Known rows, with every step that occurs:
P B N: [-49 -24  26  -3 -16 -15  -4  10 -15 -38  11  -8  25   9  22  41 -25  -7
  11  20  -5  39  31  39  22   1   5  40  40   5 -21 -23  12  84  -4 -41
  32   6  -8  -5 -27]
G N L: [ -3 -22  11   3   3  48  11 -10   1 -48   3  14  23  -5 -13  60 -39  24
  23 -27  21   7 -23   0  27 -11 -39  17  29 -27 -29 -54  41 -34   0 -26
  24   9   6   7  -2]
C G N L D T: [ -3  10 -26  23  92 -10  -7  16  55 -15   5  43  19 -32 -70  31  57  11
 -23 -48  29  34 -32 -12  21 -70  16  57  67 -78  23 -79 -22 -45  21   2
  35 -13  22 -63 -27]
P B: [-33  -2  50  -2 -30  12 -15   6  -8 -23  29 -16  52  17  34  16 -61   8
  14  -3  13  52  33  -4  36  -6  -5  34  -6  -7 -43  17 -11  47 -39 -30
   1  -5 -12 -32  17]
L D P: [ -5  22  39  16   4  21 -48 -20  15  19  42   2 -46 -29   2 -58 -28   7
 -15 -14 -20  -9   6  -6  56 -15  15  49 -17  19   0 -12 -49  -7  -5  36
 -24  22  68 -18  22]
P D L N: [-11  56  38  35  -2 -14  -3  14  56   3  24  24  32   5  58 -28 -24  17
  -1  35  23  29 -53 -13  -4  34  39   3 -22  39   9  57  -6 -15 -12 -21
  28 -20  -9 -33  22]
T D: [  5 -32  78 -57 -22  59 -36 -40 -54   1  25 -45   3 -16 -12 -33 -38  66
 -14  20  21  22  24 -19  62 -14 -37  49  -1 -11 -10   2   1  15 -33  21
 -36  25   1  -4  61]
G N B: [ 10  -4 -13   9 -27  -4  33  -4 -22 -34   2  39   9 -14  27  11 -30  23
  63 -30   1  16 -14  16  49   0 -63   6 -23 -25  -6 -47  14 -35  22 -29
  27  18 -26  10  -3]
P B N L D T A: [ -44   -1  -49   -4   58  -33  -28    9   63    3  -14    1  -33   31
  -59   52   62  -29 -104   19   18   17   22   33  -25    3   68  -22
   54  -20   49   -7   25   95  -12   28  -15   12   59  -27  -84]
N B: [ 24 -33   6 -14 -29  14  -8 -36 -14  -3 -16  -7  -9   0  16  11 -48  21
  31 -30   4  13   1  10  50   3 -65  -9 -35 -42   6  -4   2  -2  -3 -23
   2  22  -4   3  -6]
G N L D P B: [-37  60 -32  39  21  20  -4  21  62 -10  57  48  -8   9 -21  -8  24 -23
 -11  10   1  -7  10  -7 -27   1  53 -13  24   6 -16 -51 -19  15  14  10
  26  -1  36 -45 -16]
A T: [  5  -2  61   2 -31   6  14  -4 -47  -9 -30 -13  20 -27  36  18 -56   7
  37 -64  14  33  11  11  18   2  -4  63  -6   9 -39  -2   0 -24 -17 -14
 -12  -6   8  17  69]
L N: [ 33  -7  63  30  14  19   4   4 -32  -5 -19 -31 -11  -1  21  20 -76  13
   5  -3  -3  30 -21 -22  67  12 -45  36 -24  -3 -12  18  19  -6  12 -15
  27 -15  11 -13  13]
A T D: [ 16  -4  71 -45 -38  25   5 -12 -69  13 -10 -31   7 -36   7 -24 -19  42
   4 -18  27  29  38  -6   8   4  -3  56   8  17 -23   9   2   0 -15  16
 -41   1  -6  17 100]
C T A: [-15 -61  11 -36  17  38 -31   3 -46  33  15 -65   6  15   3  -7 -56  26
 -56 -43  11   6  -7 -33  37   5  14  31 -27 -19   9 -11 -24 -31 -31  17
 -39   1  41  36  61]
N A T D L: [ 22 -23  12 -44 -27  20  16  15 -31  19  -7 -10  10 -37  24 -35  34  24
  -1 -29  35   4 -19   1 -37   3  45 -20   1  30  -2  30  18 -68 -64  36
 -34  -4 -34  24  70]
P B N G: [-49 -24  -4   4   5 -24 -13   4 -11 -13 -17  20  32   8 -21  83 -19 -37
  19   5 -17  -4 -11  42   1  19 -14 -15  27 -51   2  -8   4  63  12 -44
  52   9 -10   2 -73]
N B P D T A: [-22  24 -67  -3   3 -70  -7 -40  63   5   1   4  32  78 -11 -33  36 -15
 -32  33 -11 -28  33 -12 -18 -33 -20 -31 -48  -4  20  42 -38  15  10   8
 -68   9   1  18 -49]
L D P B N A T: [-15  51 -46  36  19 -36  24  60   8  28   2  22 -21 -27   9 -18  55 -58
  -2 -36 -56  -2  52  39 -80  25  85 -13  27  57  -8 -35  -8  36  35  16
   8   4   1  14 -22]
L N B P: [ 37   0 -14  34   8 -19  25 -12 -27 -13 -34  -7 -36  26   9  38 -21 -46
  30  29 -32 -19 -16 -20  33  13 -78 -32 -62 -33  10   9   1  30  66 -27
  44 -26  -9   2 -42]
D P B: [-21  -9   6  10 -45   5 -24   7  21 -17  51  -1  16  38  33 -32 -39  -9
  26  19   4   2  45  -7  16 -24   6  16  -2  17 -45  22 -47   5 -42 -15
 -14  -5  24 -31  11]
G N A T D: [ 32  12  16 -27  -6  23  53  36 -81   5  -4  -1  34 -47   0 -26  18  41
  30 -48  -4  10  17 -14 -27   4  -4  20  11  29 -47 -37  46 -57   4  23
 -26   4 -68  45  68]
N A T: [ 34 -13  25   0 -10  16  24  21 -53  14 -34 -28  35 -31  25  23 -40   2
  25 -96 -17  17  12   2 -17   2 -11  14 -12  14 -45  -4  31 -53 -18   3
 -19   2 -37  31  35]
C G N B P D: [-27  56 -50  24  31 -43  43  -3  30 -24  31  43  80  12   4 -19  46   2
  77   2 -36  -6  11 -46 -29 -57 -19  18 -12 -46 -27 -89 -51   9  88 -57
  37   6 -68 -12 -19]
T A: [ -3 -35  41 -23 -11  30 -29 -25 -40  -1  -5 -49  -2  13  18  -3 -67  41
 -18 -17   4  10   4 -36  67 -11 -26  36  -5  -7 -21  11  27   4 -46   4
 -57  37  47  26  24]
L D T: [ -4  17  48   2  29 -25 -43  -5  19   4  13  10 -10 -27 -28 -13  -8  -1
 -50 -33  23  43  -4  32  83 -24   9  74 -14  -9  21  13 -41 -14 -20  32
 -19  -5  42 -35   4]
B N A: [ 10 -61   3 -18  20  11   0   9 -38 -15 -25 -31  -1 -13  -4  41 -24  16
   8 -43 -28   9  -7  35  29 -10 -41   6  22  -6  -8 -39  47  -4   6  -6
   8  35 -29  43 -51]

Rows:
[ -19  -15  -50  -22  -42   10   15   -4   26   -8   -9    2  -38   21
  -25    9   60  -23   -4   46   14  -30   82   29 -106   10   53  -34
   76   16    7  -17   15   51   10    1   -2  -14   19   14    0] | A T D P B N L
[-16  22  12  -8   5 -35 -26 -17  59   7  22 -12  55  50   0 -48 -16  46
 -50  10  23  18  27 -10  19 -27  12  35  -7  25  -3  54 -24 -19 -45  10
 -83  22  20   3   0] | P D T A
[ -1   5  41  -8  35  68 -49 -34   6  21   3 -17 -20 -33 -38  31 -36   8
 -57 -40   6  25 -14 -11  34   9   7  13   0 -34  13 -28  18  31  -1  23
   7  26  49 -32  -3] | N L D
[-23  19 -34  18  35  -8 -20  34  19  19  38  10 -30  -3  -7 -26  35 -34
 -22   2 -56 -10  35  29 -31   1  50 -19  19  39   3 -34  -8  52  20  27
  11  24   5  -3 -64] | L D P B N A
[ 10  -3 -44  33 -15 -43  24 -11  17 -23 -29  33 -49  20  34  30   9 -67
  33  43   3 -29 -72  -3  22  17 -23 -58 -58 -16  41  30 -12  -3  16 -25
  59 -36   2 -15 -37] | D L N B P
[-16 -54  13  -7   9 -10 -21 -23 -26  -6 -40  13   0 -24 -31  80 -40  -7
  19 -23 -22 -30 -49  45  39  14 -56  10  21 -56  21 -28  14   7  16 -35
  30  25  19  36 -66] | B N G
[-44  28  -9  -3  16 -56 -25 -24  51 -12  26 -13  52  72 -15 -32  14  -5
 -40  36   0 -17  38 -19  -1 -44   9  31 -17  22 -11  45 -42   5 -14   7
 -75   5  27  13 -18] | B P D T A
[-10 -67   4 -19   7  36 -16 -37   6 -34 -34 -16 -27  -7 -25  86 -35   8
  -9 -12   6   4  -6  44  11  -3 -30   5  54 -39  19 -49  50  29   8 -26
  30  25  26  21 -48] | B N L
[ 81  10 -12  20  -2  11  37  30 -38  45 -23 -31 -51  -3   0 -67  11  10
   0  -5 -26 -33  26 -47 -52  16 -15 -29 -11  44 -13  35  17 -65  23  41
 -32 -24 -21  26  47] | L N A T D P
[-48  29  40  -4 -26  -2 -26 -14  62  -8  49  21  65  -2  55 -37 -21  33
   8  10  33  23 -35  12  13  -2  51  22  -9  35  -5  36 -31 -25 -54 -18
  -9  16  -7 -17  38] | P D L
[ 54  41 -30  26  -7   2  44  61 -16  42   0 -26 -15  22   9 -59  33 -14
  -2  22 -23 -16  60 -46 -90  28  24 -56  -9  58 -34  50   8  -5  10  31
 -17 -45 -41  -4  36] | L N A T D P B
[  -7   25    0   14   86   44   -4    6    9   -4    9   21   24  -52
  -48   31   19   28   -6  -54    3   32  -38  -45   20  -40   16   53
   60  -73   -4 -114    6   -4   44   -9   50   17   19  -51   -3] | C G N L D
[-10 -39 -40 -34 -15  13  -7  24   2   1  39 -22 -20  26 -25 -50  42  17
 -14  51 -23 -28  63   7 -40 -12  10 -39  37  29 -13  -9   8  35 -10  22
 -27  15 -35  15 -30] | T D P B N A
[ -9 -19 -15  -3  55 -21 -34 -16  51  -8 -23  19 -54 -22 -73  63  37 -22
 -70 -13  15  19 -15  70  25 -10  15  21  52 -33  67 -34  11  25  17  16
  19   2  52 -18 -73] | B N L D T
[-29 -48 -43 -41 -25  40 -22 -21  43 -18  27 -14 -43  40 -51  -1  41   4
 -30  77  19 -31  54  14 -47  -9  18 -42  70  -9  15 -22   6  67  -6   0
  -4   8  18 -10 -42] | T D P B N L
[ -1 -22 -11 -13 -21  -7   2 -47 -27 -22  -9  -7  -7  24   7  34 -25 -29
  30   1 -18 -23   1  -3  42 -17 -63  -7 -53 -42   1 -18 -20  22  19 -23
   9   3  -5  16 -31] | N B P
[-45  32 -38   0 -30 -38   1 -37  65 -16  29  40  33  29  36 -23  32 -30
  26  36   8 -22 -24  11 -25  -5  25 -47 -55   8  19  18 -49   9  -4 -25
   6   8 -20  -5 -13] | N B P D L
[-28 -11 -34 -44 -29 -24  34  48 -15   2 -11   8  13 -20  22  -4  85 -18
  -4  13  22  18   8  41 -93  26  86 -43  45  44   4  13  32  26 -36  10
   8 -11 -54  18  18] | P B N A T D L
[-21  -7  20 -32 -44  32 -30  -9   2   4  72 -20  -3  30  -5 -78  -5  25
  -8  62  13 -13  68 -25  10 -26   7  11  11  19 -29  32 -44  24 -38  17
 -44   0   8 -26  44] | T D P B
[ 15  49 -21  39 -13 -33  16   0  72  21   1  41   6   9  55 -30  -1   0
  18  34  17  14 -45  -3 -19  46  13 -63 -50  11  47  50  -3  -8  13 -25
  38 -12 -24 -28 -10] | P D L N B
[-30  54 -83  18   9 -98  42  -2  59 -23  16  48  43  66  -6 -30  57 -14
   7  30  -8 -34  20  -2 -24 -36 -13 -14 -32   9   4  -3 -33 -16  29  -8
 -40  12 -13  29 -52] | G N B P D T A
[ 36  -9  34  40  25   7  -9  -6 -29  25 -42  -2  -1  -7 -17  62 -72 -11
   8 -14 -20 -17 -66 -24  47  33 -69 -11 -26 -50   7  31  14 -23  22 -25
  43 -15   9  -9 -38] | L N G
[ 11 -36  32 -40 -42  49 -40 -40 -14   3  48 -30 -33   5 -16 -82 -23  56
  -4  37  11 -31  35 -22  47 -33 -32  31  -1  10 -13  10 -33 -31 -32  31
 -56  15  33   5  53] | T D P
[-40 -25 -45  21 -18 -32 -20   0  28  -9   3  35  -5  23 -20  34  -2 -45
  34  25 -29 -58  -2  42 -16   1  -9 -30  34 -22   4  -1 -35  19   7 -34
  31   4  26   6 -82] | D P B N G
[ 30 -32 -28 -29 -24   0  22   6 -34  14 -19 -19 -51 -24 -16 -47  45  12
  16 -12 -31 -43  43  28 -58  -3   4 -11  38  45  -2 -30  19 -38  16  27
 -41  21 -15  65  13] | B N A T D P
[-18 -38  47 -57 -43  34 -36 -35 -15  -7  33  -8  -8 -23  10 -39  -1  55
 -12  33  60   9 -37   0  55 -11  13  27   5   5  17  25 -11 -21 -71  23
 -26   5  18 -17  64] | T D L
[ 30  24 -32   4 -30 -42  52  -4 -23   9 -44  23 -55 -14  20  -3  75 -52
  23  50  24 -31 -28 -11 -48  36  13 -52 -44   7  44  39  -2   6  30   7
  27 -50 -13   6  34] | A T D L N B P
[ 21 -11 -26 -13 -18 -15  14 -24  -8   0  -8  19 -60  14   4 -14  47 -29
   5  87  17 -36 -50 -26   9  18 -21 -57 -52 -14  53  35  -5  22  15   8
  29 -29 -10 -14  -4] | T D L N B P
[  15  -13   21   -4    8   14  -25  -12   -8   28  -13   20  -20  -18
  -26   12    5    7  -17   50   32  -34 -104  -22   20   36  -14  -44
  -20  -36   44   64    6  -28  -22   16   29  -22    9  -24   -1] | T D L N G
[ 78  11  33   3  18  29  40  35 -75  46 -41 -48  -7 -27  -9 -22  -8  23
 -16 -24 -19  17  12 -43 -35  31 -19 -13 -20  23 -17  33  51 -19  26  29
  -9 -23 -52  21  54] | L N A T D
[ 75  13  19  47  22   2  51  50 -53  26 -61 -27   6 -18  29  32 -40 -13
  18 -71 -31  18  -4 -22 -23  32 -21 -10 -25  26 -26  25  52 -48  26  -3
  15 -27 -37  19  18] | L N A T
[   5   84  -24   56   21  -43   51   50   29   16  -22   21   50    8
   50   -3   42  -66   17   -1  -26  -13  -37  -19 -102   30   63  -44
  -45   75  -12   49   -6  -35   29   -7   20  -47  -54   11   10] | B P D L N A T
[-13  38  24  11  47  48  -9  -8   1  -7  18  26  -6 -42 -33  34  -9  11
 -23 -44   2  23 -34  -3  28   8   6  31  17 -20  -3 -74  32  13  26  11
  33  22  31 -20   0] | G N L D
[ 51   4  -8  41   5 -12  44  53  -9  12 -54  14  -5 -23  55  23  -1 -32
  27 -48   8  13 -62  -2 -38  34  30 -33 -18  45  -2  48  36 -84 -25   1
  27 -35 -27   8  27] | D L N A T
